Each row comes from the steps of one walk. Every step used is in the known rows, and no mark comes twice. Write the walk behind each row, first mark first.
In the rows, 128 means zero.
Known rows
gafa/rarob/rekot/malep/famak/nufil: [163  58 163 154 111 145  59 144 118 194 129 168 102 129 168 141 117  59
 161 167 133 121 167  90 144 157  72 102 115 197 113 167 140 190  90 148
 193  89 173 124 132  86  93 110 185 113 129  95  76 147 155 160 114 192
 132 121 149 142 138 135 150 135  94 114]
rarob/rekot: [133 109 154 143 117 164 116  96 131 183 108 139 127 143 129  91 135  72
 102 161 152  95 125 143 145 158  85  95 141 121 173 127 185 153 129 139
 158 127 181 173 113  62  85 163 189  69 196 114  90 132 117 140 129 159
 129 148 159  83 113 115 140 133  85 109]
foram/zovum/malep: [155 105 131 126 126 151 110  97 126 153 107 118 152 129  97 123 127 104
 114 141 163 107 158 143 116 106 120 110 154 117 163  88 124 137 167 130
 126 124 135 167 116  96 121 132 145 106 185  95 137 136 113 121 126 124
 116 151 121 149 110 149 142 138  92 125]
godabon/malep/famak: [128 102 149 125 114 140  94 141 138 170  94 128 121 126  99 123 109  76
 143 172 156 159 145 116 107 112 125 107 157  98 186 163 119 182 119 133
 146 130 181 131 110 133 116 108 158 101 166 118 131 149  81 146 109 141
 101 150 171 107 126 138 126 108  87 116]
rekot/malep: [144  93 155 120  95 158 144  96 138 182  89 143 113 140 103 106 115  92
 145 188 156 127 150 152 152 150 105 111 155 145 146 105 174 157 150 131
 191 121 163 176 113 101 100 185 147  80 164  98 109 152 132 153 127 135
 136 150 144  85 154 125 121 152 112 122]
rekot/malep/medes/rarob/godabon: [145  94 138 134  96 130 146 117 100 179 110 146 120 133 114  87 111 115
 141 176 157 151 118 175 184 150  66 137 152 160 105 173 117 146 166 111
 210 168 164 142 125  96 157 222  82 112 156 115 106 153 131 181 128 116
 101 157 115 123 161  92 169 124 136 143]
gafa/rarob/godabon: [137 111 134 177 126 125 165 112 107 166 118 172 148 128 167 109 139 138
 183 167 123 134 124 150 132 150  71 121 127 127 170  99 113 152 109 146
 183 124 127 143 107  86 142 176 149  55 175  94 122 158 138 131 114 153
 112 124 143 144 129  74 154 142  90 150]
godabon/malep/famak/rarob/rekot: [127  84 166 157 116 121  83 140 113 167 101 118 122 115 120 113 115  48
 120 136 166 108 153  90 136 146 127  92 133 141 176 167 112 194  76 151
 138 132 214 111 134  89 113  86 194 102 140 137  98 125  67 147 109 157
 136 138 177 132  82 180 151  86  76 100]
zovum/foram/gafa/rarob/godabon/malep: [153 112 145 153 106 126 131 135  94  94 134 162 168 122 147 147 127 170
 177 115 150 101 134 170 121 151 109 139  87 133 170  94 101 139  93 162
 177 128 160 123 126 129 133 116 136 138 185  97 127 132  94 120 103 129
 140 160 118 161 110 148 194 139  97 114]
potan/geguk/nufil/foram/gafa/rarob/godabon: [146  93 178 194 105  92 188 111 129  90 150 166 121 132 153 167 121 199
 198 124 100  55  99 194  87 125 139 164  80 132 163 111 155 137  81  89
 168  66 143  81  70 128 117 129 146  84 182 132  85 133 112  73  95 108
 128 151  96 121 155  58 192 142  94 142]
nufil/geguk: [113 121 165 108 103 149 135 103 137 176  83 110 108 143 129  75 149  96
 152 173 148 119 103 164 111  93  91 117 132  97 148 108 176 139 118 113
 157 110 161 146  91 113 126 181 152  58 186 137 123 154 118 108 127 127
 144 180 149  98 135  86 121 150 104 129]
rekot/malep/medes: [158  93 154 118 103 163 121  83 123 186 101 132 105 135  95  91 139 114
 136 204 169 137 137 163 176 131  98 130 160 143 139 147 167 141 155 116
 186 134 146 173 103  99 148 205 138 112 140  91  97 146 152 162 135 133
 129 167 153 106 173 113 133 146 131 126]
famak/rarob/godabon/malep/zovum/foram/gafa/godu: [171  81 154 133 116 111 142 138  97 105 143 101 163 111  80 192 138 161
 144  75 151 137 134 158 117 135 131 128  63 168 144 115  52 145  92 143
 155 130 162 132 152 178 135  79 159 161 165  93 124 120  46 116 110 148
 158 158 102 144 123 170 210 115  73  93]
potan/geguk/nufil/famak/rarob/gafa: [ 78  87 209 145  74  77 207  56 139 132 100 139 105 108 140 142 108 128
 150 143 165 101  86 184  79  97 127 137  85 148 162 123 157 142  80  89
 183  52 228  83 102  85  80 148 186  77 144 145 112 122  91  67 119 108
 155 124 181 121 155 109 161 156  96 165]
geguk/nufil/foram/gafa/rarob: [150  70 194 178 138 118 155 113 150 100  93 163 104 138 127 152 132 176
 166 131 102  97 103 180 114 128 112 163  91 128 149  68 191 115  88 105
 171  54 143 117  64 161 102 130 142  65 195 118  84 132 117  79  95 135
 109 158  73 154 167  74 155 165 119 132]
rarob/godabon/malep: [111 124 130 157  92 131 140 113 114 164 139 152 139 127 103 102 118 115
 147 156 152 107 124 146 113 145 115 108 144  93 165 124  88 159 130 159
 179 154 177 136 111  96 140 167 143  93 182 117 127 126 101 129 109 105
 112 149 157  87 111 123 161 112  89 132]
vepe/foram/zovum/malep/medes/rarob: [167  93 126 111 152 154  82  93  93 106 109 111 156 130 113 117 133 100
  90 145 154 157 131 151 173  90  80 155 164 158 122 156 125 122 171  97
 113 136 145 132 129  61 160 159  66 104 191 108 142 162 110 152 130 130
 113 136  95 168 135 130 155  94 136 130]
famak/rarob: [122  94 163 148 128 129 157  82 125 167  71 124 120 131 124 106 143 107
 120 161 161 137 126 144 141 143  93  95 144 146 161  76 161 148 102 136
 152 117 162 150  98 105 129 161 178  58 154 122 123 149  70 135 116 137
 156 142 143 148 139 139 141 128  98 125]
rekot/rarob/godabon/malep/zovum/foram/gafa/godu: [183  85 148 117 100 115 137 142 103 108 166 103 156 114  94 201 132 151
 189  71 133 143 129 147 122 132 124 138  57 155 161 109  48 159 100 132
 179  98 128 139 150 161 143  82 159 168 177  66 105 124  96 121 120 154
 147 161 107 123 120 138 206 145  84  94]
nufil/famak/rarob/godabon/malep/medes: [ 81  89 148 164  95 102 120  92 116 143 113 138 133  99 125  91 129 152
 162 159 162 128 108 159 120 115 123 118 122 117 130 173  50 158  89 133
 185 154 199 108 120  79 168 161 141 124 151 114 132 114 108 144 119  99
 115 169 180 143 110 141 166 100 108 149]
vepe/foram: [136  96 138 122 125 170 151  75 123 151  99 142 125 138 120  98 127  90
 110 186 119 155 129 151 133 127  72 120 153 131 165 106 187 145 129 134
 139  99 146 164  93  60 101 171 124  38 205 107 115 165 116 141 124 142
 131 138 141  89 153 105 132 108  96 117]
medes/malep: [109 106 165 131 117 138 120 109 141 157  83 117 121 126 115 110 117  78
 115 178 140 122 151 147 144 113 108 111 171  93 165 125 143 124 142 131
 164 140 158 187  95  79 117 180 136  68 172 129 104 148  99 134 136 153
 115 161 127  78 133 139 137 135 108 146]
rarob/godabon/malep/zovum/foram/gafa: [168  99 134  96 112 138 134 144  99 105 140 140 150 123  89 145 120 141
 122  94 152  94 113 162 124 154 133 129 107 134 149 135  86 128 144 125
 155 146 158 149 137 169 139 122 135 165 160 110 116 114  92 120 102 139
 143 168 105 107 130 153 196 109  70 100]
godabon/malep/medes/rarob: [133 104 158 125 111 140  93 110 123 144  93 118 135 135  89 126 128 108
 105 189 179 166 109 150 159 101  87 119 181 122 141 172 140 128 127 124
 161 157 201 116 120  92 158 188 114 128 185 129 130 151  82 152 116 115
 103 162 147 131 128 117 142 123 143 136]
famak/nufil/foram/gafa/rarob/rekot: [157  83 177 166 119 160  88 119 151 104 124 167 110 144 179 149 146 132
 133 124 115  59 118 143 132 167 108 102  96 186 125 111 197 136  66 148
 162  79 164 128 107  99 115 130 187 118 201 106  69 136 130 116 102 157
 133 169  84 140 126 111 178 127 117  82]
malep/medes/rarob: [138 102 155 121 132 149 124 106 126 164  81 124 125 145 115 105 137 100
 109 196 167 174 103 166 172 110  61 125 176 131 135 156 175 132 139  99
 155 148 159 152 110  95 153 196 115  90 182 129 121 165  96 157 125 140
 106 149 126 147 152  87 140 123 142 137]
potan/geguk/nufil/foram/zovum: [141  76 162 141 131 115 139  63 153 125 114 124 122 156 127 137 103 147
 141 147 135  79  95 158  78  62 165 146 128 108 160 108 185 131 148  59
 117  68 149 118  81 123 120 100 148  87 167 152  92 128 125  55 116 120
 138 152 123  88 148  77 160 151  76 137]
potan/geguk/nufil/foram/zovum/malep/medes: [162  86 156 111 132 122  85  55 144 111 135 107 127 131  97 142 114 158
 140 149 174  59  98 151  94  60 186 169 136 112 150 160 129 115 161  58
  92  88 157 101  93 119 153 107 118 150 166 138  94 102 126  61 131  94
 151 167 128 113 137 115 166 143  95 124]
godabon/malep/zovum/foram/gafa/godu: [172  85 156  95 114 142 102 137 129 100 120  88 155 135  66 202 142 140
 136 112 145 155 134 165 118 114 132 126  85 135 174 124 110 135 112 137
 147 106 152 168 138 171 108  88 166 165 212  78 122 132  77 116 118 159
 136 171 118 103 137 143 167 145  85  86]
vepe/foram/zovum/malep/famak/rarob: [156  74 131 134 157 128 109 112  93 122 107 106 146 106 118 121 114  79
 123 117 144 149 167 104 132 100 128 136 132 175 150 129  89 175 131 113
  87  99 152 112 124  92 137  72 134  70 144 117 143 153  83 141 117 147
 138 110 115 186 129 190 162  74  80 119]

Which walk is each row?
[196  40 178 135 110 150  89 138 142 117 126 153 108 133 157 178 141 140
 138 108 104  61 133 125 162 175 128 122 100 204  80 150 173 137  88 122
 195  70 150 140 133 119 127 142 168 151 132  95  61 131 188 126 102 181
 144 164  69 120 149 144 170 137 118  79] : famak/nufil/foram/gafa/rarob/rekot/malep/zovum
[147 115 148  97 118 163  96  85 131 178 116 123 127 118  85 105 136 101
 124 188 184 126 134 151 144 119 113 137 170 128 170 159 119 135 143 125
 144 145 153 161 103  93 147 181 136 135 176 106 123 130 116 140 137 120
 123 166 156 127 128 140 140 129 120 106] : zovum/malep/medes
[143  70 173 109  80 163  51 150 136 201 124 132  64 137 147  89 105  28
 144 160 150  95 141 108 125 127 100 113 111 172  75 188 137 199 113 120
 180 105 195 122 124 132  97 132 160 118 144 148  73 132 137 130 128 146
 148 169 155  97 140 126 138 131  84  93] : rarob/rekot/malep/famak/nufil/geguk
[146  95 141 114 118 141 114 111 132 162  99 116 143 129  87 163 137 116
 121 156 148 137 122 115 131 113 121 102 169 106 160 141 111 135 122 128
 152 135 161 154 128 131 146 153 164 117 146 107 129 135 125 121 101 158
 124 155 156  88 122 127 118 108  90 119] : godabon/malep/zovum
[131  95 158  72 138 131 110 120 140 143  99  99 144 133 117 139 116  88
  93 149 143 126 124 126 150  89 113 135 158 101 152 152 120  94 172 101
 136 151 147 200 131 112 138 126 126 135 138 131  89 122 131 122 133 170
 157 161 132  60 139 168 159 146  70 125] : medes/malep/zovum/foram
[191  66 146 113 109 122 159 149 100 119 137 156 160 121 140 164 136 165
 175 101 124 102 142 162 163 158 103 162  82 181 126 112 113 128 132 120
 194 113 120 160 141 155 135 144 120 133 122  69  94 143 161 143 106 169
 153 154  85 149 158 136 194 149  90 105] : rekot/malep/zovum/foram/gafa/rarob/godabon
[144  66 176 167 142  91  84 104 130 126 134 106 127 125 119 140  85  91
 127  96 162  31 124  95  96  91 199 141  97 145 154 166 109 170 120  72
  75  74 207  76 116 105 108  15 178 133 135 175  80  97  91  79 121 119
 167 142 138 141  94 169 186 114  54  98] : potan/geguk/nufil/foram/zovum/malep/famak/rarob/rekot
[165  80 147 118 141 154  14 112 133 109 136 120 135 150 147 114 124 106
  73 126 173  80  92 120 149 118 107 117 155 160  65 202 128 108 147 107
 124 143 197 120 146  75 172 112 116 188 176 134  89 116 124 129 133 112
 124 167 103 143  97 163 184 117 121  90] : famak/nufil/foram/zovum/malep/medes/rarob/rekot
[173  76 150 150 120 121 111 150 124  94 159 170 135 120 137 187 136 191
 172  91 103  90 111 134 105 151 140 119 107 159 104 136  83 124  70 148
 176 104 143  88 129 166 186 127 143 153 146 100 100 123 137  95  82 151
 111 165  75 144 136 135 193 108 103 107] : famak/nufil/foram/gafa/rarob/godabon/malep/zovum
[156  88 145  64 143 146 136 100 136 164  95 122 153 149 111 131 132 116
 110 150 148 139  95 132 140 120  98 130 139 124 169 111 151 114 158 101
 136 135 138 189 124 148 129 124 148 122 156 102 101 134 137 116 126 169
 171 148 150  93 148 136 144 139  66  92] : malep/zovum/foram
[127  88 157 142 119 117 113 133 120 164  87 115 123 112 107 125 118  85
 142 152 171 161 148 109 124 114 127 101 143 133 175 142  97 184  86 144
 144 126 197 110 120 138 132  95 173  97 131 132 132 140  58 140 102 138
 135 137 167 158 125 177 147  96  89 113] : godabon/malep/famak/rarob
[115  15 192 108 122  86 101 103 136 161  89 136 122 127 127 134 107 107
 121 119 145  81 102 114 154 137 120 151  64 166  96 131 122 132 120  80
 191  95 204 146 137 121  77  76 172 146 107 133  63  79 165 115 135 168
 209 142 172  96 121 167 144 158  56 119] : geguk/nufil/famak/rarob/rekot/malep/zovum/foram
[135 108 137 172 103 122 133  84  84 160 132 134 125 104  98  96 134 129
 138 149 185 129 119 143 149 141 116 112 149 141 140 150  65 161 103 151
 159 155 178 108 126 110 190 174 144 116 136 111 118 118  76 137 113 108
 145 151 165 141 125 147 183  91 109 137] : famak/rarob/godabon/malep/medes
[150 104 137 113 143 153  70  90 154 117 124 140 129 147 125 125 116 125
 122 129 158  87 127 122  93 111 162 105 154 138 106 117 116 123 146 128
 123 106 152 145 111 111 154  90 133 140 177 113 117 125 120  95 126 101
 144 170  95 142 120 176 162 130  96  89] : famak/nufil/foram/zovum/malep
[ 95  65 168 159  85  48 156  99 116 144 129 132 138 105 109 178  99 154
 164 118 136  67  95 139  67  81 152 128  98 130 132 148  27 150  85  80
 172  98 198  65 121 138 136 113 178 133 119 156 116  91 103  76 102 117
 157 129 187 104 120 123 151 100  60 167] : potan/geguk/nufil/famak/rarob/godabon/malep/zovum
[138  77 149 153 104 101 166 128 104 202 116 151 106 111 114  93 103  94
 177 140 146 136 161 125 144 161 118 110 112 181 126 142  77 212 132 128
 187 131 169 135 121 137 124 136 129  74 103 111 112 148 100 168 116 139
 145 135 132 143 159 152 173 108  78 120] : rekot/malep/famak/rarob/godabon
[145  96 136 104 146 134  87 125 157 132 107 111 145 133 119 102 116 109
 152 131 143 114 138 105 111  92 171 137 139 102 152 159 109 147 168  96
 103 118 155 157 109 131 125  65 116 115 174 125 126 145 112 127 130 118
 108 157 116 144 117 158 164 131  81  85] : nufil/foram/zovum/malep/famak
[188  71 174 127 105 161  81 122 101 127 118 143 133 126 148 132 145 121
 145 147 160  85 147 169 203 171  92 158  80 196 150 155 191 133 119 127
 185 107 158 162 136  88 114 154 159 166 158  74  59 131 158 165 131 169
 158 178 126 150 135 136 187 164 128  86] : zovum/foram/gafa/rarob/rekot/malep/medes
[168  61 168 177 131  91 147 142 120  90 141 157 130 104 108 184 129 207
 174  82  93  77  97 150 114 126 141 163  84 114 131 111  80 117  84 110
 174  84 145  87  98 189 153 113 116 115 152 114  78 103 144  71  84 148
 104 154  83 125 145  87 171 120  95 141] : geguk/nufil/foram/gafa/rarob/godabon/malep/zovum
[ 98  57 162 124 122  58 129 106 116 143 118 154 149 120 114 133 101 165
 146 101 152 110  77 126  96 106 135 150  75 120 117 126  22 129 107  98
 175 120 194 102 138 175 137  70 143 157 129 147 106  73 113  89 113 133
 174 140 180 108 116 161 165 131  48 147] : geguk/nufil/famak/rarob/godabon/malep/zovum/foram
[158  96 146  84 127 155  44 158 129 158 126 109 108 130 139 120 113  76
 152 122 165 118 144 106  76  54 134 117 133 142 100 153  82 177 128 115
 108 104 141 104 118 160 143  88 144 138 147 131 131 137  91  88 113 126
 134 163 123 174 126 149 143 129  79 123] : foram/zovum/malep/famak/nufil/geguk
[177  63 185 164  99 155  79 121 150 104 126 177  98 144 163 150 129 124
 164 125 121  54 142 149 146 189 129 117  97 202  89 127 195 135  79 159
 204  70 182 136 120  87  98 142 164 136 160  99  60 132 159 140 111 146
 139 180  85 134 139 143 179 148 125  84] : famak/nufil/foram/gafa/rarob/rekot/malep
[147  81 158 120 133 104  98 117 150 125 129 117 127 136 116 150  85 111
 162 134 145  77 118 114  75  49 201 154 122 110 163 166 110 156 152  56
  90  78 166  94  94 138 112  35 132 123 155 157 110 121 107  72 118 110
 129 147 129 115 130 133 164 137  65 117] : potan/geguk/nufil/foram/zovum/malep/famak
[142 106 130  85 122 102 126 150 104 130 122 137 167 146 114 133 105 124
 100 123 148 130  89 133 143 121  84 126 137 122 128 148  79 120 156 116
 159 177 183 128 163 135 165 131  86 153 161 139 128 120 109 132 115 128
 142 141 136 106 111 133 179 126  76 112] : medes/rarob/godabon/malep/zovum/foram
[132  87 166 133  94 142 108 128 126 167  81 138 119 149 121 105 113  52
 101 164 152  90 133 146 192 161  69 107 154 160 113 145 186 154 148 130
 197 138 214 166 137  55  88 184 127  92 178 135  94 153 127 178 135 132
 124 147 133 101 110 119 142 137 117 110] : medes/rarob/rekot/malep
[131  93 175 138  96 107 157 115 110 141  96 124 111  95 108 114 110  95
 142 130 182 169 129 129 127 141 141 106 130 142 184 162 112 178  78 157
 161 105 225 103 140 116 124 116 157  91 119 118 122 132  75 125 109 127
 121 130 167 149 132 176 176 114 100 121] : godabon/malep/famak/rarob/gafa
[150 102 158  93 113 161 146 113 137 116  94 138 129 148 116 117 125 115
 113 137 160 115 117 191 131 150 107 133 100 139 173  86 191 125 137 119
 152 119 140 188 100 149  87 134 155 124 195 101 116 147  74 122 115 135
 155 180 112 130 152 135 163 150  91  91] : zovum/foram/gafa
[172  89 134 108 140 164  49  82 142 122 137 124 120 144 124 117 127 147
 119 145 177 104 106 127 116 109 149 127 165 157 101 159 116 106 142 115
 121 120 138 139 112 116 183 111 118 174 166 108  97 118 134 100 130 114
 136 178 113 147 139 158 170 122 114  96] : famak/nufil/foram/zovum/malep/medes
[185  75 170 113 141 143 112 145 114 120 115 135 163 126 163 168 154 124
 113 105 127  81 120 134 165 155  74 138  83 160 176 112 171 116 108 123
 142 105 140 165 135 119  99 113 187 133 166  88  82 134 143 125 109 214
 162 149 109 155 119 134 176 150  80  84] : malep/zovum/foram/gafa/rarob/rekot
[139 101 135 132 117 112 136 152 105 152 116 132 161 126  93 146 118 122
 114 125 129 133 105 133 143 122  86 109 163 115 116 164  71 134 131 119
 172 165 176 117 145 122 165 168  95 113 155 137 129 139 102 146 106 140
 103 137 126 108 118 111 157  90  95 136] : medes/rarob/godabon/malep/zovum
[173  82 147 168 112 122 145 157  89 124 137 144 159 104 115 190 152 164
 175  94 113 110 141 152 137 143 109 125 113 141 159 123  80 142  81 147
 174 122 126 117 128 137 151 162 157 111 143  92 126 139 113 119  86 174
  94 155  98 158 126 105 170 103 105 141] : foram/gafa/rarob/godabon/malep/zovum
[166  85 139  97 145 140  47 104 140 103 114 128 126 151 125 131 125 135
 104 143 177 121  93 129 129  88 120 131 169 164  69 173 123 105 152  99
 124 134 166 111 127 115 197 130  88 170 173 129 122 142 112 120 127 102
 123 173  88 170 134 150 181 122 137 103] : famak/nufil/foram/zovum/malep/medes/rarob
